Each row was made from one path, in order. Every step used is in the known rows, and no mark comes twice. Write each row's path.
(in the rows, 128 means zero)
Known rows:
boliv, nisorov, gupugak, kone, lifi, pezur: [118 116 139 161 121 145 168  92 139 138 133 188 152 149 204 123 142 120
  70 151]
nisorov, gupugak, lifi: [154 104 134 148 160  94 165 102 120 107 120 128  70 114 159 115 132 173
  99 127]
kone, lifi, pezur, gupugak, nisorov: [145 164 155 107  67 126 151 119 164 131 126 100 165 161  60 105 138 112
 160  74]
nisorov, gupugak, kone, lifi, pezur: [162 120 137 157 158 107 141 106 133 112 160 162 131 157 160  92 143 161
 119 103]
lifi, kone, gupugak, nisorov: [110 125 126 110 174 137 128 203 120 173 120  99 102  68 122 193  75  56
 203  95]
pezur, lifi, gupugak: [111 130 118 108 116 158  61 140 150 116 127 114 148 119  82 151 114 137
 176 146]
pezur, lifi: [118 106 129 125 135 124  95 133 154 120 100 109 110 122 134 134 148 165
  99 143]
vigan, gupugak, kone, lifi: [135 139 104 186 139 125 126 111 137 140 133 143 120 178 186  85 181 181
  69 152]
lifi, pezur, gupugak, nisorov: [118 142 133 105  68 129 147 124 144 100 131 100 124  83  64 140 105  54
 186  79]
vigan, gupugak, pezur, lifi: [152 142 112 115  81 105 112  79 145 119 119 121 145 165  97 101 176 167
  73 137]
nisorov, gupugak, pezur, lifi: [168 104 137 103 124  83 132  82 135 101 132 131 121 126 102 117 139 160
 112  95]
pezur, gupugak, kone, lifi: [ 76 124  96 144 119 149  90 125 108  99 153 147 148 135 122 105 149 137
 157 143]
boliv, nisorov, gupugak: [103  88 126 184 133 134 202 108 135 157  95 156  69  86 218 151 104  88
  57 152]
gupugak, kone, lifi: [120 129 145 170 165 110 123 134 123 133 131 145 137 149 192 102 171 168
  96 143]
vigan, gupugak: [129 128 102 191 130 118 161 120 135 151 101 116  61 120 172 113 131 128
  66 144]
nisorov, gupugak: [146  91 126 179 168  96 180 124 127 131 115 125  37  78 172 125  95 119
 106 101]
lifi, kone: [118 109 108 131 183 134 105 184 119 160 134 106 105  88 178 170 103  87
 144 122]
lifi, pezur, gupugak: [110 145 124 113  66 146 129 121 115  99 145 140 155 114  66 118  98  63
 162 116]
kone, lifi: [145 139 167 165 130 108 172 136 146 171  97 110 116 155 146 102 140 149
  86 113]

Which path is each row?
[114 113 118  74 154 151  58 178 152 137 123  99 143 112  92 178 123 130
 190 114]	pezur, lifi, kone, gupugak, nisorov
[ 84 124  82  87 117 164  70 136  98  92 152 117 150 120  98 144 131 131
 180 156]	pezur, gupugak, lifi, kone
[123 168 183 101 101 142 154 135  83 123 118 171 176 148  63 118  99 108
 140 159]	kone, gupugak, lifi, pezur
[130 127 127 101 166 127  99 150 111 124 132 107 140 131 163 152 149 154
 124 158]	gupugak, lifi, kone
[101 128 120 117 174 156 106 199  91 173 137 138 132  97 126 171  65  64
 179 131]	lifi, kone, gupugak
[172 123 148 122 131 102 160  91 126  96 140 143 118 137 129 107 129 157
 110 116]	nisorov, gupugak, lifi, pezur
[ 85 112 104 136 108 118 149 142 142 109 102  68  49  38 103 156 114  75
 185  90]	pezur, gupugak, nisorov
[ 88  85 115 187 156 137 170 106 122 136 118 179  89  90 245 145 130 108
  63 168]	boliv, nisorov, gupugak, kone
[ 85 126 103 114  98 143 112 114 102  85 128 123 123 112  96 122 135 136
 148 160]	pezur, gupugak, lifi
[150 155 172 103 102 114 147 106 119 101 123 133 163 152 117 113 150 145
  99 149]	gupugak, lifi, pezur
[138 166 151 149 114 143 139 145 142 167 125 114 153 155  95 118 106 122
 158 116]	kone, lifi, gupugak
[171 102 119  82 140  95  97  98 134 111 155 129 144 131 102 133 136 155
 141  93]	nisorov, gupugak, pezur, lifi, kone
[167 166 181 132  93 116 165 122 152 156 118 127 171 185 104  91 135 129
 104 101]	kone, lifi, pezur
[157 103 113 120 182 114 124 125 119 115 147 124  98 122 162 136 127 165
 134 120]	nisorov, gupugak, lifi, kone
[118 145 137  84 144 135 105 170  79 162 146 143 177 111  88 167  79  65
 180 128]	lifi, kone, gupugak, pezur
[142 137  90 131 139 138 105 122 128 134 133 115 122 163 161 125 163 171
  92 162]	vigan, gupugak, lifi, kone
[110 114 115  80 153 166  44 174 130 139 134 132 166 139  97 162 113 135
 172 142]	pezur, lifi, kone, gupugak
[140 165 151 113  64 142 137 116 143 131 136 132 189 184  62  88 130 118
 141 104]	kone, lifi, pezur, gupugak
[159 161 125 134  89 127 143  88 132 114 124 133 142 179 123  93 165 163
  71 158]	vigan, gupugak, lifi, pezur
